Every row comes from one small tree of marks. Brackets hold a mark, then the marks that hang from it, in alphabetical order. Every link used is in the known rows. Which tree was each row made from?
Known rows
[B [V C E F W X] Z]: [ 0.17 -0.14 -0.28  0.04  0.24  0.03 -0.52  0.04 -0.46 -0.15  0.06 -0.01
  0.04 -0.50  0.07  0.20 -0.29 -0.18  0.39 -0.18  0.70  0.14  0.18]
[W A [V C E F X]]: [ 0.24 -0.11 -0.27  0.15  0.27  0.17 -0.18  0.13 -0.38 -0.01 -0.01  0.04
  0.08 -0.41  0.08  0.17 -0.27 -0.21  0.22 -0.18  0.60  0.09  0.12]
[W A [V C E F T X]]: [ 0.26 -0.10 -0.20  0.18  0.34  0.13 -0.26  0.07 -0.38 -0.15 -0.05  0.00
  0.09 -0.52  0.19  0.22 -0.28 -0.16  0.28 -0.29  0.52  0.09  0.11]
[B [V F [W A]] Z]: [ 0.16 -0.15 -0.24  0.16  0.31  0.09 -0.34  0.18 -0.39 -0.21  0.03  0.09
 -0.17 -0.09  0.00  0.18 -0.27 -0.13  0.26 -0.14  0.68  0.13  0.00]
[A B C]: [ 0.10 -0.19 -0.05 -0.03  0.25  0.19  0.02  0.02 -0.10 -0.04 -0.01  0.06
 -0.18 -0.03 -0.10  0.12 -0.33 -0.04  0.13  0.10  0.03  0.01 -0.16]
[R [B V]]: [ 0.10 -0.08  0.00 -0.06  0.21  0.12 -0.32  0.30 -0.30  0.18  0.05  0.19
 -0.12 -0.16 -0.06 -0.01 -0.22  0.01  0.25  0.18  0.38  0.13 -0.03]
[A B]: [ 0.12 -0.22 -0.01  0.02  0.22  0.17  0.05  0.10 -0.10 -0.11  0.08  0.10
 -0.12  0.06 -0.07  0.09 -0.27 -0.05  0.16  0.12  0.16  0.02 -0.10]
[V C F T X]: [ 0.22 -0.01  0.00  0.10  0.39  0.06 -0.26  0.04 -0.22 -0.21  0.02  0.02
  0.13 -0.43  0.11  0.23 -0.26 -0.10  0.30 -0.33  0.23  0.16  0.01]
[V [E P] T [W A] X]: [ 0.13 -0.39 -0.27 -0.03  0.15  0.07 -0.06 -0.12 -0.25 -0.08  0.12  0.07
 -0.09 -0.43  0.03  0.23 -0.32 -0.15  0.29 -0.10  0.56  0.00  0.17]
[W V]: [ 0.14 -0.14 -0.13  0.03  0.24  0.10 -0.24  0.22 -0.23  0.15  0.11  0.12
 -0.10 -0.14 -0.09  0.00 -0.17 -0.01  0.16  0.10  0.32  0.11 -0.02]
[V C W]: [ 0.20 -0.14 -0.10 -0.01  0.19  0.13 -0.20 -0.14 -0.14  0.03  0.17  0.00
 -0.11 -0.20 -0.01  0.16 -0.30 -0.03  0.27  0.10  0.39  0.15  0.02]
[Z [B [V T W X]]]: [ 0.17 -0.26 -0.04 -0.03  0.25 -0.04 -0.36  0.02 -0.38 -0.02  0.17  0.08
 -0.08 -0.32  0.16  0.12 -0.28 -0.02  0.31 -0.09  0.37  0.11 -0.02]
[A [B [V X]] C]: [ 0.11 -0.20 -0.12  0.00  0.28  0.14 -0.20  0.18 -0.29  0.03 -0.04  0.07
 -0.10 -0.26  0.01  0.10 -0.30 -0.08  0.19 -0.05  0.15  0.03 -0.14]
[A [B V Z] C]: [ 0.04 -0.18 -0.13 -0.01  0.32  0.13 -0.28  0.14 -0.33 -0.16 -0.11  0.04
 -0.22 -0.11 -0.07  0.09 -0.28 -0.02  0.24  0.03  0.16  0.03 -0.15]
[V E F T [W [A B]] X]: [ 0.22 -0.28 -0.14  0.15  0.24  0.14  0.01 -0.05 -0.20 -0.34  0.10  0.05
 -0.04 -0.24  0.12  0.30 -0.42 -0.22  0.24 -0.18  0.53 -0.03  0.05]
[T [V C]]: [ 0.20 -0.09 -0.04 -0.03  0.22  0.05 -0.29  0.07 -0.20  0.02  0.02  0.00
 -0.02 -0.21  0.03  0.07 -0.23 -0.04  0.22  0.12  0.28  0.17 -0.04]
[R [B [V X] Z]]: [ 0.01 -0.08 -0.07 -0.06  0.30  0.05 -0.45  0.35 -0.46  0.03  0.03  0.19
 -0.07 -0.28 -0.09 -0.05 -0.20 -0.05  0.33  0.04  0.44  0.09  0.03]
[R [B Z]]: [ 0.01 -0.06  0.01 -0.09  0.28  0.09 -0.24  0.19 -0.27 -0.04  0.07  0.18
 -0.15 -0.06 -0.21 -0.02 -0.23 -0.01  0.27  0.19  0.32  0.07  0.02]
[R [B [V E T X] Z]]: [ 0.03 -0.13 -0.07 -0.05  0.29  0.02 -0.47  0.23 -0.50 -0.10 -0.02  0.15
 -0.04 -0.46  0.06  0.01 -0.22 -0.06  0.42 -0.01  0.51  0.01  0.17]
[V [E P]]: [ 0.07 -0.32 -0.20 -0.14  0.10  0.10 -0.03  0.03 -0.17  0.06  0.07  0.12
 -0.07 -0.23 -0.16  0.10 -0.21 -0.09  0.21  0.09  0.36  0.05  0.14]
[B [V E F [W A] X]]: [ 0.21 -0.24 -0.30  0.14  0.19  0.11 -0.21  0.16 -0.39 -0.02  0.08  0.11
 -0.02 -0.32  0.12  0.19 -0.29 -0.24  0.25 -0.16  0.83  0.06  0.14]

Which tree is each row?
[ 0.11 -0.26 -0.16 -0.04  0.17  0.18 -0.14  0.08 -0.27  0.01 -0.09  0.05
 -0.16 -0.19  0.03  0.11 -0.31 -0.07  0.21  0.12  0.28 -0.02 -0.03] | [A [B [V E]] C]
[ 0.21 -0.23 -0.15  0.04  0.16  0.07 -0.18  0.07 -0.20  0.02  0.12  0.08
 -0.17 -0.04  0.02  0.09 -0.30 -0.10  0.17  0.16  0.56  0.10 -0.03] | [T [V [W A]]]
[ 0.11 -0.04 -0.18  0.03  0.32  0.13 -0.46  0.15 -0.40 -0.05 -0.02  0.12
 -0.25 -0.21 -0.12  0.18 -0.42 -0.09  0.26  0.00  0.54  0.14 -0.09] | [R [B [V F [W [A C]]] Z]]
[ 0.16 -0.07 -0.16  0.10  0.38  0.01 -0.52  0.10 -0.50 -0.32 -0.11 -0.01
  0.11 -0.58  0.18  0.20 -0.22 -0.13  0.43 -0.34  0.50  0.11  0.16] | [B [V C E F T X] Z]
[ 0.20 -0.21 -0.35  0.02  0.22  0.13 -0.18  0.09 -0.37  0.03  0.00  0.03
  0.07 -0.53 -0.05  0.24 -0.31 -0.21  0.22 -0.21  0.50  0.14  0.11] | [W A [V C [E P] F X]]
[ 0.25 -0.12 -0.09  0.11  0.29  0.01 -0.46  0.11 -0.24 -0.11  0.12  0.07
 -0.06 -0.31  0.10  0.22 -0.27 -0.04  0.28 -0.18  0.45  0.19 -0.03] | [B [V F T W]]
[ 0.03 -0.17 -0.08 -0.03  0.32  0.15 -0.09  0.03 -0.20 -0.22 -0.05  0.05
 -0.21 -0.01 -0.16  0.10 -0.31 -0.04  0.20  0.07  0.07  0.00 -0.13] | [A [B Z] C]
[ 0.26 -0.16 -0.15  0.09  0.21  0.05 -0.23  0.13 -0.19 -0.08  0.13  0.09
 -0.09 -0.06  0.00  0.18 -0.34 -0.16  0.14  0.01  0.57  0.15 -0.06] | [T [V F [W A]]]
[ 0.21 -0.19 -0.03 -0.03  0.27 -0.01 -0.42 -0.12 -0.39 -0.05  0.12 -0.02
 -0.03 -0.44  0.22  0.18 -0.31 -0.01  0.37 -0.11  0.34  0.16 -0.03] | [Z [B [V C T W X]]]
[ 0.15 -0.18 -0.22  0.08  0.29 -0.05 -0.54  0.11 -0.45 -0.26  0.08  0.05
  0.01 -0.49  0.12  0.18 -0.26 -0.15  0.39 -0.25  0.66  0.08  0.18] | [B [V E F T W X] Z]
[ 0.16 -0.11  0.01 -0.04  0.22  0.06 -0.49  0.10 -0.27  0.08  0.15  0.12
 -0.17 -0.30  0.03  0.09 -0.31  0.05  0.34  0.14  0.43  0.15 -0.02] | [R [B [V T W]]]
[ 0.21 -0.16 -0.23 -0.03  0.26  0.02 -0.41  0.02 -0.32 -0.04  0.04 -0.01
  0.14 -0.72 -0.01  0.25 -0.29 -0.12  0.30 -0.27  0.30  0.17  0.12] | [W [V C [E P] F T X]]
[ 0.20 -0.06 -0.09  0.12  0.38  0.00 -0.38  0.26 -0.28 -0.05  0.10  0.11
  0.08 -0.42  0.02  0.12 -0.22 -0.09  0.21 -0.27  0.28  0.14 -0.01] | [W [V F T X]]
[ 0.23 -0.20 -0.20 -0.03  0.12 -0.05 -0.35  0.13 -0.24  0.01  0.20  0.08
  0.07 -0.35  0.00  0.12 -0.32 -0.23  0.20  0.00  0.62  0.11  0.13] | [T [V E F W X]]
[ 0.18 -0.16 -0.05  0.03  0.24  0.19 -0.19  0.09 -0.24 -0.09 -0.03 -0.01
 -0.08 -0.15  0.07  0.14 -0.28 -0.01  0.26  0.05  0.22  0.12 -0.11] | [A [B [V C]]]
[ 0.24 -0.10 -0.15  0.18  0.34  0.21 -0.10  0.17 -0.29 -0.15  0.02  0.01
  0.02 -0.24  0.03  0.22 -0.36 -0.17  0.17 -0.18  0.31  0.11 -0.12] | [W [A B] [V C F X]]
[ 0.20 -0.19 -0.21 -0.13  0.15 -0.02 -0.32  0.08 -0.27 -0.01  0.03  0.01
  0.17 -0.54 -0.06  0.21 -0.31 -0.21  0.23 -0.12  0.37  0.19  0.10] | [T [V C [E P] F X]]
[ 0.20 -0.06 -0.22  0.13  0.34  0.17 -0.18  0.19 -0.26  0.06 -0.05  0.10
 -0.13 -0.18 -0.07  0.16 -0.30 -0.10  0.09 -0.13  0.32  0.11 -0.12] | [W [A C] [V F]]
[ 0.17 -0.25 -0.11 -0.01  0.16  0.07 -0.17 -0.12 -0.16 -0.08  0.16  0.06
 -0.12 -0.27  0.07  0.14 -0.27 -0.05  0.30  0.08  0.50  0.02  0.16] | [V E T W]
[ 0.10 -0.23 -0.05 -0.05  0.24  0.02 -0.21  0.22 -0.41  0.08  0.07  0.15
 -0.03 -0.17  0.07  0.01 -0.19 -0.06  0.22 -0.05  0.32  0.08 -0.03] | [Z [B [V X]]]
[ 0.17 -0.27 -0.11  0.02  0.16  0.13 -0.22  0.09 -0.20 -0.02  0.16  0.06
 -0.19 -0.06  0.00  0.13 -0.32 -0.03  0.22  0.14  0.38  0.09 -0.10] | [A [B [V W]]]
[ 0.08 -0.20 -0.31  0.06  0.31  0.10 -0.35  0.09 -0.47 -0.03 -0.03  0.05
 -0.22 -0.30  0.02  0.12 -0.29 -0.12  0.28 -0.11  0.57  0.04 -0.01] | [B [V [W [A C]] X] Z]
[ 0.15 -0.08 -0.07 -0.03  0.18  0.11 -0.33  0.30 -0.32  0.08  0.03  0.19
 -0.02 -0.25 -0.05  0.07 -0.27 -0.10  0.25  0.08  0.54  0.12  0.09] | [R [B [V E F]]]
[ 0.09 -0.33 -0.21 -0.01  0.15  0.10 -0.28  0.04 -0.34 -0.19  0.09  0.03
 -0.20 -0.13  0.00  0.10 -0.31 -0.08  0.31  0.17  0.57  0.00  0.07] | [A [B [V E W] Z]]
[ 0.19 -0.14 -0.05  0.07  0.27  0.06 -0.15  0.07 -0.18 -0.20  0.01  0.10
  0.03 -0.26  0.06  0.17 -0.23 -0.10  0.25 -0.14  0.39  0.06  0.12] | [V E F T]
[ 0.18 -0.15 -0.11  0.15  0.34  0.13 -0.17  0.15 -0.28 -0.05  0.00  0.09
 -0.14 -0.19  0.08  0.08 -0.20 -0.01  0.21 -0.06  0.37  0.06 -0.03] | [W A [V T]]
[ 0.15 -0.32 -0.29 -0.01  0.19  0.20 -0.05  0.09 -0.28 -0.11 -0.16  0.05
 -0.13 -0.24 -0.07  0.29 -0.40 -0.16  0.15 -0.11  0.32  0.04 -0.08] | [W [A [B [V [E P] F]] C]]
[ 0.15 -0.24 -0.25  0.08  0.19  0.19 -0.05  0.16 -0.31  0.09  0.01  0.12
 -0.13 -0.14  0.02  0.03 -0.20 -0.10  0.17  0.12  0.60  0.00  0.11] | [W A [V E]]
[ 0.23 -0.07 -0.04  0.07  0.28  0.10 -0.20 -0.07 -0.19 -0.23 -0.03  0.00
  0.07 -0.38  0.12  0.24 -0.27 -0.09  0.31 -0.16  0.36  0.11  0.12] | [V C E F T]
